Each row was made from one path, in order. Every step used is in the known rows, and no mark comes twice. Write each row's path.
(in the rows, 128 means zero)
Known rows
X/Y/D/F/G/H: [125 177 113 167 130 134 143 140 129  92 122 127 163 168 139  94 165 121
 170 109 180 100 121 133 135 132 132 142 175 175 149 128 125 132 147 167
 119 122 138 184 115 137 121  90 157 131 181 103  92 110 155  76 134]
X/H: [120 155 146 143 139 142 129 132 119 106 146 108 113 116 145 123 150 128
 135 135 145 139 129 167 142 122 115 122 129 141 142 150 134 137 119 131
 145 134 100 130 128 127 136 145 135 119 126 149 126 146 129 118  81]
H/D/F/X/Y: [121 177 155 142 141 163 118 104 147  83 116 157 139 127  83 130 151 148
  80  83 183 125 158 168 135 135 131 148 155 200 164 141 126 127 141 133
 126 123 184  70 121 119 118 130 146 110 157  95  98  61 134  75 144]
Y/D/H/G/F/X: [128 124 121 117 127 124 123 106 136 118 128 176 115 176 166 124 140 124
 107 116 116 139 136 199 134 164 129 103 185 140 123 155  99 126 141 114
 123  87 164  61 130 136 130  87 122 137 151  90 111 158 144 165 118]
G/Y: [116 130 115 119 118 117 118 116 124 139 138 109 140 118  94 133 138 162
  99 135 131 127 123 108 119 130 120 143 128 147 133 126 127 122 130 138
 116 131 146 174 122 142 118 121 128 128  95 105 149 122 125 136 104]
G/H/D/F: [123 161 124 142 153 152 161 129 149 126 129 165 151 157  95 120 166 121
 110 132 167 106 137 184 127 147 131 156 151 196 155 144 145 125 125 141
 123 135 121 103 117 133 127 119 155 118 168 100  95 123 174 112 142]
F/X: [121 134 125 118 134 119 109 106 132  92 133 134 115 140 139 145 139 121
 117 117 151 128 135 125 128 130 130 132 140 136 129 145 120 120 149  91
 130 111 135  98 132 116 124 145 121 121 108 132 114 126 125 116 157]
Y/X: [135 142 105 116 137 118 113 141 122 102 128 107 123 109 118 142 121 125
 133 120  96 148 114  99 126 132 127 125 127 116 102 140 129 137 115 125
 126 149 112 122 123 126 124 127 109 143 113 178 116 125 123 105 140]
F/D: [130 116 159 129 141 129 154 113 142 159 121 148 143 128 125 134 134 127
 113 124 131 109 127 112 125 123 117 132 128  89 123 140 126 128 111 140
 153 139 112 142 127 120 142 136 121 149 148 128 157 128 137 124 145]
X/H/G: [121 143 150 165 134 140 130 127 123 133 146 135 112 127 150 113 148 125
  94 142 106 159 129 230 135 125 113 108 108 139 139 135 137 132 115 128
 138 126 134 128 130 144 125 137 138 103 136 140 122 162 130 136  34]
H/G/Y: [119 130 118 141 113 115 123 111 127 162 139 141 140 127 102 121 134 159
  51 144  95 144 120 163 106 135 118 131 112 142 132 115 126 113 127 135
 102 122 185 172 126 155 107 115 130 111 103  98 146 140 125 159  56]
D/F/G: [131 194 135 160 117 131 143 141 133 104 121 138 147 132 188 117 106 115
 137 129 123 116 127 124 122 137 142 138 137 101 143 116 132 118 165 132
  88 129 133 175 118 131 108 104 140 110 176 126  96 152 141 102 144]
D/F/X: [115 160 126 126 127 124 126 110 136  66 139 151 123 143 149 134 136 124
 123 104 131 114 141 140 135 127 133 140 173 144 140 136 123 114 160 100
 111 117 144 105 126 116 119 125 129 110 143 108  90 121 142  99 174]
Y/X/H/G/F: [134 194 106 134 128 139 128 148 121  78 146 150 119 140 123 122 154 120
 106 123  61 183 128 195 113 123 124 109 129 123 110 143 119 147 117 112
 119 145 125  94 124 141 129 130 128 124 144 174 118 162 127 135  47]
H/D: [134 157 149 135 145 152 142 126 143 152 116 138 137 119  91 136 120 135
  84 130 170 127 137 160 132 147 126 134 108 149 138 142 139 134 105 146
 129 134 143  89 127 129 129 126 137 125 141 120 133 110 135 129 116]
D/Y/X/H: [125 156 150 126 143 133 111 147 107  66 142  85  97  86 142 135 144 128
 123 131 156 145 114 117 142 107 116 114 118 164  98 159 140 137 103 151
 167 157 126 151 131 119 132 146 118 141  98 183  93 143 108 114  85]
H/D/Y: [132 155 172 132 143 155 138 132 137 138 116 135 125 104 100 136 120 139
  77 133 199 117 135 134 133 132 131 130  97 181 123 139 142 119  99 163
 157 136 189 117 134 125 127 134 138 131 116  99 113 111 118 147 108]
G/F: [133 160 107 112 114 137 138 140 130 101 125 160 140 160 111 123 143 128
 142 116 103 126 141 117 111 123 138 132 148 116 122 119 113 132 143 113
 115 125 137 101 128 128 136 124 140 135 135 119 135 131 128 147 130]
D/F/X/H/G/Y: [ 96 188 131 152 125 123 120  94 124  80 168 139 119 129 139 124 166 152
  62 126 110 139 135 221 127 127 113 135 159 167 156 144 128 108 153 115
 108 117 168 152 121 144 106 126 136  85 114 102 105 150 142 118  48]
X/Y: [128 114 142 132 126 139 105 127 123 122 117 119 133 123  97 117 148 146
 120 106 140 137 135 122 124 117 124 130 128 159 140 120 121 136 133 144
 136 127 154 129 126 130 126 135 137 131 130 127 129  84 112  99 113]
H/D/F/G/Y/X: [133 232 120 146 134 137 132 138 140 109 123 109 160  99 110 143  98 155
  59 135 134 133 120 104 111 162 130 157 115 138 141 141 140 127 126 165
  67 158 145 177 104 141  95  91 131 116 151 142 104 124 136  93 124]
D/Y/G/F/X/H: [121 159 150 122 123 132 100 141 120  47 139 123 105 128 146 122 152 113
 129 101 161 144 159 120 160 101 137 118 129 128 103 145 127 114 147  83
 160 104 154 124 143 127 131 164 143 131  96 130  75 135 113 153 115]
X/H/D/Y/G/F: [135 186 170 136 135 166 131 163 133 109 122 130 127 107 104 116 132 129
  97 119 181 147 164 158 160 122 134 126  94 151 116 142 143 126 104 137
 160 132 163 111 136 138 134 151 161 133 128 117  89 122 121 163  74]
D/Y/G: [130  98 148 132 120 113 107 152 125 129 120 111 122  94 133 117 104 120
 112 119 142 132 143  83 157 114 142 119  98 119  97 114 143 109 122 131
 152 120 169 172 143 138 119 141 130 141  97 124  85 121 111 151 130]

Which path is each row?
[143 161 155 122 124 150 132 158 140 128 105 151 144 118  84 120 112 129
  82 110 164 134 160 114 141 127 149 132  94 136 101 120 136 117 111 132
 141 124 192 110 137 138 126 138 151 142 128 100  94 103 120 175 123]	H/D/Y/G/F
[129 137 124 156 153 141 140 146 150 142 123 148 158 132  96 111 142 110
 102 121 147 129 155 162 157 147 139 155 132 152 138 133 159 119 121 124
 118 129 115 124 122 149 117 125 153 117 169 117  69 114 175 118 145]	Y/G/H/D/F
[108 205 126 163 143 130 147 104 127  71 161 151 112 143 179 115 147 125
 134 115 128 127 134 252 160 128 112 114 182 159 137 156 123 124 126 130
 141 113 162 106 128 128 128 104 134 102 157  93  97 151 152 120  64]	Y/D/F/X/H/G
[117 179 187 133 154 161 118 115 131  82 138 119  96 111 124 146 155 133
  64 131 247 118 139 176 150 123 118 127 109 207 133 176 140 117 113 130
 176 125 166  84 137 113 131 159 139 113  96 125  92 127 119 133  89]	F/X/H/D/Y
[127 163 158 147 133 148 166 118 140 136 136 186 140 155 140 113 170 123
  99 126  89 140 138 205 114 114 114 120 128  94 126 142 115 132 116 123
 147 137 130 115 129 135 147 139 145 132 171 128 160 163 139 153  46]	X/H/G/F/D
[127  71 151 125 136 111 111 101 139 200 128 131 136  94 126 140 134 154
  21 140  75 158 112 131 108 157 102 121 130 107 114 158 125 127 105 160
 120 145 119 176 116 151 115 101  98 156 132 154 145 153 138 131  92]	F/D/H/G/Y/X
[127 141 177 126 155 131 135 130 123 101 140 100 111  82 143 137 149 129
 107 126 150 125 116 105 136 101 107 118 118 119  90 169 135 135  86 159
 193 168 112 162 131 113 146 151 116 162 118 175 123 138 119 110 100]	F/D/Y/X/H
[117 247 161 169 136 161 144 129 135 111 139 109 148 108 136 127 129 160
  69 151 181 123 129 180 130 153 118 151 115 160 181 152 148 123 133 168
  93 144 142 186 108 143 107 105 157  91 155 113 112 146 147 109  65]	X/H/D/F/G/Y
[122  77 155 138 134 128  88  93 129 138 119 140 110 135 148 121 147 142
  87 100 151 148 132 196 145 158 115 102 169 185 142 154 107 131 132 141
 145  91 175  86 130 137 121  99 121 136 146  93 105 113 129 116  96]	F/X/Y/D/H/G
[129 154 129 150 141 128 118 137 117 101 147 115 109 105 141 125 141 120
  90 132  75 179 116 203 129 129 111 106 108 132 115 148 136 142 105 128
 131 148 114 125 125 138 122 133 117 122 127 193 111 159 124 115  45]	Y/X/H/G
[120 121 143 127 129 131  84 104 128  87 121 127 121 136 105 133 161 133
 108  92 172 137 141 118 126 118 125 133 142 172 138 137 114 126 152 103
 139 111 159  98 129 118 124 150 128 125 110 132 115  82 107  89 140]	F/X/Y
[135 104 131 134 113 141 122 123 131 154 111 164 137 155 123 100 147 150
 114 103 108 152 137 192 128 151 127 103 173 171 134 127  98 144 122 169
 130 104 181  97 125 149 132  84 141 148 172  76 124 119 132 142  70]	X/Y/D/H/G/F
[127 180 169 148 155 170 142 129 135 139 134 118 119 112 110 132 139 135
  90 140 186 134 135 207 147 143 111 131 102 168 157 162 147 139  95 152
 152 141 112  90 124 130 137 140 144 114 140 137 127 130 135 122  67]	X/H/D
[133  90 143 147 121 127  87 144 126 140 110 107 141 101  98 108 128 135
 121  89 130 158 154  99 156 117 131 126 111 123 127 110 129 129 130 131
 138 120 146 153 131 144 119 144 138 138 128 136 105  79 112 101 119]	X/Y/G
[111 151 135 157 125 130 120 111 118 143 156 121 124 117 121 117 158 158
  62 151 106 154 123 202 123 127 105 125 113 159 147 138 134 123 123 142
 121 130 154 174 124 156 115 127 137 103 104 122 140 155 127 144   9]	X/H/G/Y
[140 127 141 127 122 126 148 138 149 151 114 166 161 136 110 121 125 117
 127  98  88 128 155  86 137 115 135 133 129  36 105 122 120 126 124 110
 134 128 112 138 129 133 142 138 136 162 160 123 138 122 137 147 150]	Y/G/F/D
[111 190  94 125 124 112 154 116 124 117 149 116 152 125 111 119 121 172
 149 120 130  96 121 132 143 135 119 144 191 152 131 130 122 124 113 187
 115 130 162 181 116 137 125  75 135 139 133  46 138 110 150 123 112]	G/Y/D/F
[113 178  95 147 117 110 156 113 132 140 149 150 152 131 121 107 120 169
 115 127  89 117 121 190 130 139 118 134 174 149 129 118 120 118 118 182
 104 125 201 181 121 153 113  66 137 118 140  45 136 130 148 146  69]	H/G/Y/D/F
[127  77 147 127 134 138 107 118 123 160 113 106 121 117 135 116 137 150
 136 106 173 131 126 140 158 153 114 109 172 180 142 150 114 147 112 184
 156 116 132 128 123 133 137  93 127 160 154  98 124  95 128 107 113]	X/Y/D/H
[104 190  93 115 128 105 134  94 130  77 156 123 142 134 121 134 129 164
 132 109 148  95 123 132 146 135 120 147 202 162 133 145 113 116 136 151
 111 114 168 150 120 128 121  89 125 128 114  56 117 110 148 115 142]	G/Y/D/F/X
[135  94 139 127 111 136 125 127 135 158 116 180 121 157 153 114 142 126
  88 134  83 161 141 193 109 156 134 108 148 139 135 126 113 128 147 119
 107 106 143  92 128 150 121 104 133 129 160 109 117 168 141 170  97]	D/H/G/F
[126 139  94 130 121 105 107 125 126 127 143 120 137 106  90 135 126 158
  54 133  59 165 111 137 105 136 118 130 111 130 108 125 126 126 115 138
 102 143 160 167 120 154 103 116 110 128  97 149 129 136 119 131  71]	H/G/Y/X
[129  87 136 118 141 124 128 121 127 163 122 110 115 122 169 124 118 137
 146 132 157 120 116 147 157 162 117 109 173 142 128 157 122 138 109 174
 143 114 112 121 125 131 135  86 115 152 146  95 122 139 147 135 138]	Y/D/H
[128  59 164 136 144 111 132 136 140 159 120 136 145 126 121 113 161 105
 109 128 174 105 133  75 146 106 129 137 110 110  90 136 145 107 111 123
 183 128 116 191 142 135 138 153 135 165 123 127  97 129 144 138 153]	F/D/Y/G/H
[130 130 132 133 159 152 143 129 145 154 126 141 143 155  79 130 170 117
  93 144 191 118 129 166 123 148 124 150 118 185 143 151 145 131 109 130
 138 129 114  95 124 135 129 138 144 126 139 127 113 125 157 130 129]	G/H/D
[126 165 116 156 130 128 143 145 134  98 129 144 154 168 174 111 158 101
 146 144 144 103 122 132 114 136 141 152 146 136 149 128 139 117 169 114
  94 125 101 181 117 136 111 112 148 113 169 135  76 161 164  96 160]	D/F/G/H
[107 185 139 141 141 137 125 108 125  53 154 132 108 128 170 130 161 123
 134 118 152 128 140 187 151 120 118 136 174 153 152 157 129 123 153 102
 134 124 114 104 126 115 127 136 135 100 139 126  85 142 145  95 124]	D/F/X/H
[128 132 120 137 131 137 124 123 123 123 122 117 141 124 101 111 136 149
 162  97 163 121 129 137 148 125 118 122 155 164 127 131 115 145 107 172
 156 126 163 134 126 128 138 104 136 153 137  92 139  77 118 107 104]	X/Y/D
[106 200 109 161 127 128 155 115 122 121 164 127 135 118 145 104 140 166
 111 135 105 123 121 230 150 131 103 127 172 165 142 140 128 125 106 188
 120 133 170 182 118 153 120  81 142 111 139  63 131 145 151 136  16]	X/H/G/Y/D/F
[ 96 215 111 132 138 121 133  96 120  56 171 102 126 126 135 131 157 163
 140 118 159 101 125 176 163 128 105 139 201 179 146 166 120 125 129 152
 134 120 136 154 116 126 129  98 132 120 118  79 118 125 150 113  94]	G/Y/D/F/X/H
[126 160 126 127 145 131 114 140 113  79 148  88 107 100 133 137 140 124
 131 127 112 161 116 141 140 124 112 117 127 131 118 162 135 151 106 136
 146 157  79 123 121 125 134 138 117 136 124 200 111 142 122  98  97]	Y/X/H
